Each row comes from the steps of one path. Every step used is in the known rows, and no mark comes twice. Write the path behind each row, first mark first.
(in the rows, 128 means zero)
Known rows
foted > fuparu: [131 116 126 143 134 126 169 169 135 131 128 126 130 147 126 137 150 131
 135 148 125 138 139 125 132 133 146 124 120 141 114 130 134 120 121 115
 129 137 123 160 126 129 123 144 144 127 112 141 150 149 109 143 133 115
 121 140 122 127 135 119 107 115 131 135 139 151 134 128 122 124 132 108
 190]
viri > lisu > safad > fuparu: [109 119 135  95 144 130 211 137 144 116 227 137 167 100 138 127 111 108
 134 153 126 111 179 153 115 151 146 122 112 154 115 143 161 150 114 126
 115 108 134  77 141 129 124 114 133 117 123 153 131 179  81 139 139 140
 114 144 123 130 149 149 153 113 149 128 131 213 171 124 135 126 136  75
 156]
fuparu > viri > lisu > safad: [115 122 129 133 136 135 237 154 139 103 194 142 171  95 142 130 110 130
 158 146 118 141 117 131 110 148 146 121 121 152 110 146 156 129 120 104
 100 101 136  87 101 137 137 107 123 135 109 147 117 181 109 118 153 124
 128 151 132 130 143 127 135 112 149 128 130 206 172 104 145 135 142  95
 182]
zezu > foted: [130 119 130 138 121 112  78 126 128 127 138 128 123 122 129 121 135 131
 134 108 147 116 159 153 137 145 124 132 112 108 125 131 142 120 132 131
 123 126 133 124 134 134  90 118 117 115 119 108 118 110 106 146 122 142
  96 121 117 115 134 125 115 125 134 123 130 137 109 132 112 121 125 122
  94]
safad > fuparu > zezu > viri > lisu > gazug: [103 115 129 105 137 155  98 149 156 114 228 140 153 131 141 132 148 125
 146 148 139 132 147 160  45 167 151 119 101 151 110 126 135 153 150 131
 130 100 136 116 135 109 102 100 117 134  94 161 133 139  79 130 137 144
  89 187 116 101 138 182 146 120 135 119 113 188 155  90 150  94 131 104
 148]
sidok > zezu > foted > fuparu > viri > lisu: [105 141 129 190 127 125 194 182 149 108 163 131 141 125 126 133 118 174
 166 186 148 135 111 154 123 144 139 134  49 118  94 139 154 107 141  82
  64 136 133 145  91 139 100 122 156 118  84 135 123 123 105 140 158 154
  74 157 111 124 130  70  83 103 156 131 146 206 104 116 115 129 146 135
 185]
lisu > safad > fuparu > viri: [124 132 140 100 146 117 183 135 137 111 216 140 159 105 137 131 141 107
 137 193 114 157 200 153  78 156 169 118 146 110 103 135 155 140 118 141
 132 111 125 101 129 139 148 125 111 106 112 142 141 194  68 132 147 148
 101 149 124 112 147 134 139 112 121 126 139 185 179 116 122 113 134  68
 202]
gazug > zezu > viri > fuparu: [129 116 143 133 125 142 139 124 134 119 162 129 135 147 139 133 168 147
 133 104 138 146 121 110  87 137 127 127  90 126  96 124 121 149 188 117
 138 102 120 140 117 127 125 154 141 116 111 155 133  83 105 126 131 193
 108 147 124 156 134 144 151 133 127 125 144 136 143  98 138 119 129 155
 182]
safad > lisu > viri > zezu: [124 128 149 127 150 150 170 153 134 110 129 145 114 133 126 130 100 143
 141 145  85  62 151 131 133 162 129 127 153 172 125 149 127 129 205 165
 121 114 118  67 125 123  98  68 130 126  95 141 132 102 132 108 137 136
 114 138 132  94 130 121 150 125 128 105 153 159 130  95 138 113 133 114
 183]
lisu > viri > zezu: [131 144 140 128 135 146 147  94 125 111 123 137 108 122 126 126 122 129
 135 133 111  93 144 131 144 165 137 131 121 174 128 140 134 118 186 161
 128 108 121  94 115 121 108  96 116 126 109 142 122  87 131 122 135 155
 105 140 144 121 134 118 144 138 124 106 149 151 148  91 143 114 130 125
 181]
gazug > zezu > safad > lisu: [102 132 137 125 150 148 122 145 143 125 146 136 181 160 153 128 101 139
 135 130 102  87  80 116  99 131  82 124 159 106 101 128 123 161 182 118
 115 107 121  76 136 114 107 121 154 107 105 132 147  89  96  95 133 111
 109 100 118 129 112 163 125 112 128 122 138 144 123 129 107 119 133 143
 142]
fuparu > viri: [126 136 126 141 130 131 168 131 127 117 133 132 147 116 132 131 121 138
 139 158 121 153 122 127 102 139 149 125 145 106 113 128 129 117 129 121
 118 118 124 134 109 135 149 121 119 127 114 128 126 153 125 114 147 130
 120 143 130 134 129 109 117 123 123 128 130 134 131 109 121 132 132 117
 172]
zezu > viri > lisu: [117  98 126 145 138 143 137 140 120 122 164 130 140 114 141 138 116 141
 119  99 133 122 103 125  97 129 134 121 117 142 121 143 121 142 139 109
 109 124 133 123 118 122 101 115 153 137 107 149 127 126 140 125 141 144
 111 162 111 127 128 143 135 108 138 126 127 181 153  98 148 133 135 125
 150]
nemu > zezu > safad > fuparu > viri > lisu > gazug: [ 77 132 121 110 151 127 171  93 152 104 244 131 154 107 159 129  93  89
 149 176 122 148 106 156  88 160 154 117 116 122 101 124 134 155 181 119
  91  86 115 106 114 119 129  89 143 124 107 157 159 151  71 111 140 146
   4 151 115 158 124 154 120 107 143 136 129 208 139  86 137 116 133  69
 185]
nemu > zezu > safad: [106 101 121 133 143 105  93  98 111 126 144 119 128 125 146 123 108 111
 116 122 129 125  59 128 142 115 111 123 131  99 133 112 116 148 179 144
 114 101 120 130 133 122 103 107 164 131 133 135 157 105 101 126 128 127
  63 116 113 161 108 145 120 120 126 133 134 146 122 121 134 129 134 124
 126]
foted > fuparu > zezu > safad: [118 107 118 146 131 138 155 185 136 129 134 124 178 155 137 127 157 149
 131 158 129 128  88 132  99 142 122 120 131 102 107 106 132 138 139 139
 137 109 126 157 125 113  95 146 154 133 100 139 161 139  55 129 138  73
  90 143 112 145 122 153  96 123 119 118 141 160 136 121 109 104 143 128
 206]
safad > fuparu > viri > zezu: [105 134 137 122 133 141 167 114 136 112 183 138 155 102 122 128 110 158
 136 191 110 126 165 149  89 176 169 130 144  92 111 120 135 128 174 146
 119  99 103 105 122 135 146 100 132 105 102 148 133 129  98 106 147 160
  85 159 132 149 137 110 132 144 124 114 150 156 150  91 117 104 129 104
 205]
safad > lisu > viri > fuparu > zezu > dibov: [142 107 149 131 142 157 220 185 145 118 153 141 106 112 130 126 156 138
 151 152 116  86 171 119 135 153 122 130  90 141 119 139  94 137 146 127
 135  87 136 119 104 129 114 122 136 128 108 140 142 144  79 113 134 127
 118 162 136  72 149 134 175 116 115 106 158 122 111  97 125  97 145 144
 206]
nemu > zezu > viri > fuparu: [118  73 134 146 135 108 137 132 110 120 180 122  92 116 140 133 154 133
 120 117 137 158 117 123 117 122 155 123  95 112 121 119 104 148 206 129
 124 110 113 159 122 136 107 113 165 130 124 161 146 112 109 140 126 195
  86 163 112 159 126 139 153 122 123 134 144 146 116 100 156 123 135 127
 151]
lisu > gazug > zezu: [125 184 138 105 128 143  76  92 158 118 149 141 138 163 142 129 143  99
 163 118 125 145 112 125 100 145 102 127  79 173 108 121 142 132 164 132
 133 110 141 112 131 119 134 120  91 126 116 133 129  81 119 122 115 153
 127 110 147 121 130 165 133 133 138 136 110 124 135 117 138 112 118 145
 114]
gazug > lisu > viri > zezu: [133 125 151 117 139 129 156 110 128 112 142 136 103 142 125 129  82 105
 128 114  88  78 136 115 143 160 129 137 118 178 122 144 138 130 168 137
 106 116 129  76 125 118 113 103 105 117 107 132 132  93 125 135 147 148
  94 139 138 140 136 121 146 135 131 107 141 177 141  87 160 124 123  97
 170]
nemu > zezu > foted > fuparu: [121  90 130 157 136  90 104 163 118 123 130 119 105 130 132 125 140 133
 145 127 141 139 130 157 155 137 139 127  84 111 120 124 132 114 179 134
 113 124 122 176 148 144  68  95 149 120 116 132 151 104  85 166 121 142
  75 133 108 127 130 122 109 113 143 148 139 153  99 131 121 110 134 106
 120]
foted > fuparu > zezu: [129 108 125 143 124 133 156 203 139 126 121 129 158 148 125 130 162 164
 144 160 128 141 108 135 101 140 136 127 108 121 114 112 130 121 139 138
 138 115 130 168 135 127 104 130 136 137 113 144 142 142  84 141 134  90
 155 153 121 121 131 134 120 131 126 130 131 150 124 122 118 103 141 128
 178]
lisu > gazug > zezu > foted > fuparu: [131 163 137 133 127 125  87 143 164 118 147 139 136 174 141 126 176 104
 179 125 141 151 154 151 109 162 107 127  66 166  90 126 160 112 161 126
 131 120 131 143 134 128  93 133 103 114  87 126 132  72  77 153 112 158
  92 120 125  99 140 151 103 118 147 138 125 145 131 119 115 100 120 122
 137]
gazug > lisu > viri > fuparu: [148 106 151 111 135 124 236 133 139 116 165 129  84 140 132 129 128  92
 128 129 107 112 184 111 154 152 149 136 100 182 101 151 130 135 149 102
 119 124 126 110 103 127 140 153 113 112 117 134 133 135 103 152 141 167
  89 146 129 160 148 109 155 118 135 117 150 170 120 102 156 143 124  78
 186]
nemu > zezu > fuparu > viri: [103  94 127 138 146 102 120 107 118 114 120 125 118 121 144 129 115 129
 132 158 132 170 104 125  75 151 166 123 123  87 117 119 116 123 198 125
 110 115 102 168 132 142 111  93 151 122 118 147 143 148 122 138 147 171
  95 151 109 140 123 112 134 131 138 138 127 149 110  90 121 117 136 102
 129]
viri > lisu > safad > fuparu > zezu: [107 107 132  94 138 137 193 160 150 112 225 140 184 105 136 120 126 149
 149 167 128 114 156 159  82 158 142 127 106 134 119 126 156 152 130 140
 125  86 143  86 149 124 111  94 132 123 130 159 131 174  62 134 140 121
 146 158 128 122 145 157 160 131 146 123 123 206 165 122 129 104 145  96
 143]
foted > zezu > fuparu: [109 107 123 141 139 127  86 118 142 126 106 122 135 156 139 134 156 128
 124 156 134 139 110 121  87 154 149 135 125 102 116 122 138 133 149 126
 131 131  85 152 166 134  81 122 138 145 115 143 136 122 110 162 128 157
 130 155 113 104 136 139 129 143 128 119 143 130 121  99 116 122 138 151
 109]
gazug > lisu: [130 110 136 117 133 112 132 147 133 130 149 127 120 149 129 130  92 111
 123 107 105 118 119 114 129 124 126 133 124 129 120 134 130 140 115 102
 103 137 131 109 140 123 132 133 116 115 127 122 138 130 123 143 143 122
 115 127 126 142 132 132 133 122 137 127 121 146 119 126 145 140 121  97
 104]
fuparu > viri > lisu > safad > zezu: [ 98 150 141 145 137 122 238 138 147  96 217 146 175 103 142 130  75 135
 165 161 119 136 129 137  71 163 136 123 128 135  95 143 155 135 152 103
 112  91 126  91 104 124 121  60 125 124  98 142 134 176  94 114 162 114
 129 155 137 126 138 132 148 131 150 133 134 231 173 110 136 139 150 107
 178]

Write each row's path
[ 94  96 125 146 146 138 192 136 152 101 173 138 179 125 155 137 129 127
 155 174 122 155  96 125  64 167 171 129 120 130  96 139 168 131 150 115
 102 108  95 115 135 145  91  99 133 152 101 162 124 167  91 155 150 152
 134 178 116 102 148 136 136 131 152 122 143 205 165  78 134 125 153 123
 169] -> foted > zezu > fuparu > viri > lisu > safad
[110 183 137 113 139 145 113  95 160 109 130 142 148 166 149 133 147  98
 165 150 133 171 118 119  31 174 136 125  98 141  86 121 145 124 193 113
 130 114 108 136 118 129 144 130 104 116  89 143 127 112 111 124 140 175
 108 136 126 120 136 142 127 136 143 132 116 143 141  78 118 105 121 127
 149] -> lisu > gazug > zezu > fuparu > viri
[113  96 137 137 153 154 217 144 157 113 158 128 137 152 154 130 162 124
 136 175 101  94 145 124 143 157 146 130 157 132  93 143 129 149 173 146
 130 109  87  92 122 124  76 121 153 142  93 145 157 119  63 130 127 139
  65 153 113 113 134 134 135 113 116 101 183 154 116  97 127 132 151 131
 227] -> foted > zezu > safad > lisu > viri > fuparu
[ 77 128 135 113 146 156 204  91 152 112 207 129 213 118 160 125  93 148
 143 175 120 123 110 138  78 164 133 124 125  88  81 129 140 155 164 107
  96  74 121  93 108 118 134 136 155  93 101 150 142 135  77  97 154 141
  44 141 119 184 123 134 121 115 149 123 145 201 159  98 102 119 134  98
 210] -> gazug > zezu > safad > fuparu > viri > lisu
[117 117 123 147 133 155 132 199 155 113 187 139 154 152 141 141 165 133
 159 135 135 143  97 139  56 154 144 116  85 178 102 127 136 131 153 112
 130 113 137 155 115 113  87 113 132 155  74 165 137 127  89 140 139 116
 106 189 114  98 135 172 120 113 139 129 117 196 155  87 156 102 139 115
 189] -> foted > fuparu > zezu > viri > lisu > gazug
[142 114 141 102 139 105 153 166 128 121 192 138 133 140 129 131 103  87
 131 108 100 113 130 117 115 127 121 125 121 156 117 139 154 147 106 109
 118 133 144  75 146 129 135 123 103 119 125 126 142 155  96 155 142 118
 145 118 127 129 144 158 147 115 140 129 122 178 161 127 154 139 126  83
 124] -> gazug > lisu > safad
[101  87 120 162 140 142  97 138 134 116 158 124 158 130 150 141 124 149
 131 123 123 131  64 123 101 129 144 131 117 128 118 136 136 143 145 118
 107 116 117 122 137 128  64 104 143 160 103 153 125 107 124 147 136 154
 119 179 113 106 127 154 124 121 135 118 144 161 144  92 154 133 143 149
 136] -> foted > zezu > viri > lisu
[111 163 121 134 132 152 200 136 157 105 186 142 143 115 140 132 116 111
 169 149 128 149 105 135  87 157 148 122 107 172 106 138 142 118 131  84
 100 111 129 110  88 129 151 106 107 147  93 143 115 148 126 109 141 136
 102 155 134 127 136 127 119 116 151 132 117 174 138  89 148 130 131 109
 170] -> fuparu > viri > lisu > gazug
[133 118 152 123 131 116 112 116 123 112 143 137  91 136 123 121  88 110
 135 100 104  68 163 145 152 177 127 139 106 167 117 148 148 121 178 139
 104 117 132  74 131 122  79  94  95 101  99 112 122  77 103 147 143 167
  64 133 128 125 142 118 131 131 137 103 150 184 126  94 144 117 120  90
 145] -> gazug > lisu > viri > zezu > foted
[ 94 145 141 146 137 118 165 110 141 114 146 136 144 144 135 133 101 140
 134 180 141 152 160 128  37 177 148 126 150  85  91 126 126 129 183 117
 133 114  90 154 116 121 124  91 143 106  93 135 145 160 105 126 164 139
 106 157 116 120 130 109 137 149 135 131 133 174 134 102  99 123 139 117
 157] -> safad > zezu > fuparu > viri
[121 126 133 146 112 129  85 127 127 120 140 133 125 117 119 117 121 155
 138 108 138  93 130 159 139 167 119 136 110 119 127 120 144 118 175 140
 117 113 116 105 137 134  85  95 127 117 106 122 112  67 109 126 123 157
  91 130 126 124 132 125 120 146 136 113 144 138 119 114 123 104 128 151
 114] -> viri > zezu > foted
[115 124 129 135 136 130 153 119 131 120 117 129 137 131 136 134 129 130
 127 165 136 157 134 122  66 162 167 124 141 102 106 129 132 120 153 112
 121 136 101 153 116 137 135 131 137 117 105 137 136 164 123 126 153 152
 105 154 113 130 135 103 121 131 134 123 131 156 132  94 107 120 132 110
 166] -> zezu > fuparu > viri
[128 162 139 147 129 132 123 149 163 106 149 142 150 163 147 131 170 115
 192 157 136 174 140 151  83 175 131 125  80 141  75 128 161 101 160 109
 121 112 130 150 113 136 113 130  91 112  75 128 127  96  74 138 130 159
  75 130 125 109 140 132  93 111 144 137 130 156 133 100 109 100 125 107
 181] -> lisu > gazug > zezu > foted > fuparu > viri
[ 94 156 133 145 140 129 201 138 147 105 183 141 151 117 132 132 113 132
 151 190 145 136 102 130  68 142 143 126  73 138 103 137 161 133 152  99
  76 132 120 103 108 134 130 116 153 128 100 159 121 148 115 136 170 172
 109 159 114 113 138 101 127 118 152 122 134 229 152  95 135 134 150 128
 165] -> sidok > zezu > fuparu > viri > lisu > safad
[106 159 125 142 130 123  94 114 130 130 140 124 131 145 127 125 121 132
 120 164 135 110  68 129 133 102  96 129  94 101 125 114 132 147 140 133
 100 135 134 110 114 113 121 147 159 123 119 127 141  87 105 117 142 133
  65 115 119 134 108 123  98 116 114 115 141 154 117 134 124 139 137 164
 141] -> sidok > zezu > safad
[109 119 142 165 136 106 212 184 156 109 217 140 161 129 137 126 106 131
 165 136 145 109 183 161 115 168 121 128  92 149  90 145 172 125 141 109
 117 110 127 105 130 125  63  77 144 115  89 139 146 147  54 164 144 113
 103 143 114 104 148 136 127 118 165 139 145 249 161 136 117 125 149  98
 160] -> viri > lisu > safad > zezu > foted > fuparu
[119 126 129 168 128 140 213 163 134 113 129 136 152 130 121 136 134 170
 142 177 111 140 119 131 110 162 160 127 127 123 102 123 135 106 177 125
 113 117 100 141 105 138 132 113 145 127  84 154 135 126 105 115 151 135
 104 158 130 150 134 101 108 136 131 120 154 160 147  88 125 109 135 124
 251] -> foted > fuparu > viri > zezu
[110 138 123 112 140 154 111 183 160 119 165 145 166 161 142 125 146 125
 151 151 115 101  85 142  74 150 107 117 155 134 112 115 127 154 162 134
 139 108 134  83 134 107 100  99 127 142  93 133 157 119  70  96 128  76
  95 131 119  93 118 190 119 117 119 113 117 147 112 117 126 103 136 135
 127] -> fuparu > zezu > safad > lisu > gazug
[115 171 135 152 138 157 202 143 170 109 181 144 156 128 148 143 136 105
 189 144 128 159  88 108 102 152 112 122  27 173  85 139 128 121 131  68
  94  91 137 146  87 130 146 149 119 133  81 148 133 121  97 115 145 144
 101 153 143 107 147 137 113 102 153 136 134 154 163  72 131 109 132 130
 230] -> foted > fuparu > viri > lisu > gazug > zezu > dibov
[109  87 123 143 128 148 120 164 125 117 159 132 159 118 141 131 122 176
 132 115 135 121  78 134  74 137 136 122 111 127 123 124 124 140 152 118
 117  99 141 136 124 117  87  97 142 143 107 150 122 129 118 121 146 124
 140 178 115 125 124 152 142 126 136 118 119 180 139  99 149 110 143 142
 139] -> fuparu > zezu > viri > lisu
[128 112 129 135 112 123  65 156 126 123 123 132 141 122 126 113 142 166
 146 120 151 114 132 164 113 156 118 134 114  91 128 110 139 120 144 146
 129 104 141 141 142 133  82  99 117 124 121 114 114 110  89 135 122 117
 126 139 119 114 131 141 125 141 131 119 124 138 100 135 109  95 134 149
  82] -> fuparu > zezu > foted
[106 161 142 117 155 157 136 148 171 110 144 152 155 175 149 136 130 115
 171 172 116 146 126 122  22 176 131 120 135 141  81 133 135 131 213 104
 122 123 100 105 129 133 131 107 120 114  75 147 142 120 118 109 138 155
 112 135 120  95 135 150 139 121 146 130 119 146 119  87 111 102 125 123
 145] -> safad > lisu > gazug > zezu > fuparu > viri
[ 97 129 130 111 137 137 138  90 133 126 195 129 159 116 133 125 119 132
 111 165 118  86 147 149 114 162 132 126 146 102 116 114 134 159 173 157
 125 101  98  87 136 113 116 128 162 102 109 143 151 105  65 104 136 141
  42 134 121 161 126 149 121 139 120 105 153 159 158 107 110 106 127 113
 195] -> viri > zezu > safad > fuparu
[110 120 150  88 154 128 153  86 135 118 194 132 129 140 137 128  83  88
 110 155  82  63 178 134 129 171 138 129 146 146 104 139 137 163 172 151
 114 103 113  59 132 104 108 123 132  90 100 136 161 111  66 130 156 144
  12 142 119 161 134 147 134 120 122  97 159 206 161  90 136 116 120  58
 219] -> gazug > lisu > viri > zezu > safad > fuparu
[106 127 123 151 128 145 224 139 139 111 164 132 158 105 139 133  88 155
 149 145 123 138 105 129 112 145 148 126 121 127 110 140 134 121 128  88
  95 109 126 118  92 132 138 113 141 133 111 144 118 160 135 107 151 125
 117 155 128 147 129 102 119 122 148 127 130 172 135 102 133 137 138 117
 173] -> fuparu > viri > lisu
[ 78 131 139 158 138 138 218 117 155 108 168 136 159 124 140 132  73 154
 143 169 141 136 139 127  46 183 151 129 126 104  88 136 132 131 181  85
 106 106  91 134 106 123 119  76 160 115  91 148 140 162 117 122 172 135
 101 170 118 142 132 107 140 146 157 131 134 212 130  92 108 130 145 114
 161] -> safad > zezu > fuparu > viri > lisu
[120 148 124 121 129 147 168 126 156 116 180 139 136 127 137 130 123 102
 155 119 137 122 110 136 118 144 126 124  91 191 120 138 144 128 133  99
 109 118 131  97 110 119 131 117 118 146 111 142 123 125 131 121 122 130
 108 140 130 119 135 150 130 124 151 134 113 169 131 108 152 129 128 120
 123] -> viri > lisu > gazug
[121 126 138 121 162 144 165 140 134 121 129 133 133 145 147 132 115  96
 121 153  98  75 145 127 132 144 120 119 182 148 111 155 121 149 160 156
 124 123 125  73 117 108  92 120 142 121  96 128 153 141 102 113 140 104
  62 124 111  96 120 143 127  91 117 107 154 166 131 113 121 133 138  91
 194] -> zezu > safad > lisu > viri
[112 147 144 121 144 107 141 116 143 117 174 141 139 145 135 129 117  95
 134 152 141 127 173 131  60 166 128 124 132 129 104 129 149 142 170 140
 153 123 104 115 145 120 100  91 136 114 109 141 156 151  84 151 150 135
 132 140 117  98 141 154 160 144 138 131 132 200 162 122 117 124 141 113
 119] -> lisu > safad > zezu > fuparu
[ 84 120 125 122 145 145 226 118 144 117 209 127 181 103 149 129  89 132
 128 182 122 123 137 142  87 156 158 121 153  90  92 136 138 151 128 100
  96  97 112 101 105 120 133 134 163 107 101 145 148 175  76 102 155 124
  28 156 109 170 130 125 109 110 139 120 148 204 155 101 111 130 137  75
 224] -> zezu > safad > fuparu > viri > lisu
[ 96 168 131 128 142 124 137  95 140 121 195 126 155 129 131 130 123 135
 120 235 130 135 128 148  92 132 140 127 117  63 100 119 134 154 151 131
  97 127 116 111 109 118 146 147 157  99 103 136 148 136  76 112 163 150
  28 142 111 138 116 108  92 113 108 113 151 174 130 120 105 130 137 121
 201] -> sidok > zezu > safad > fuparu > viri
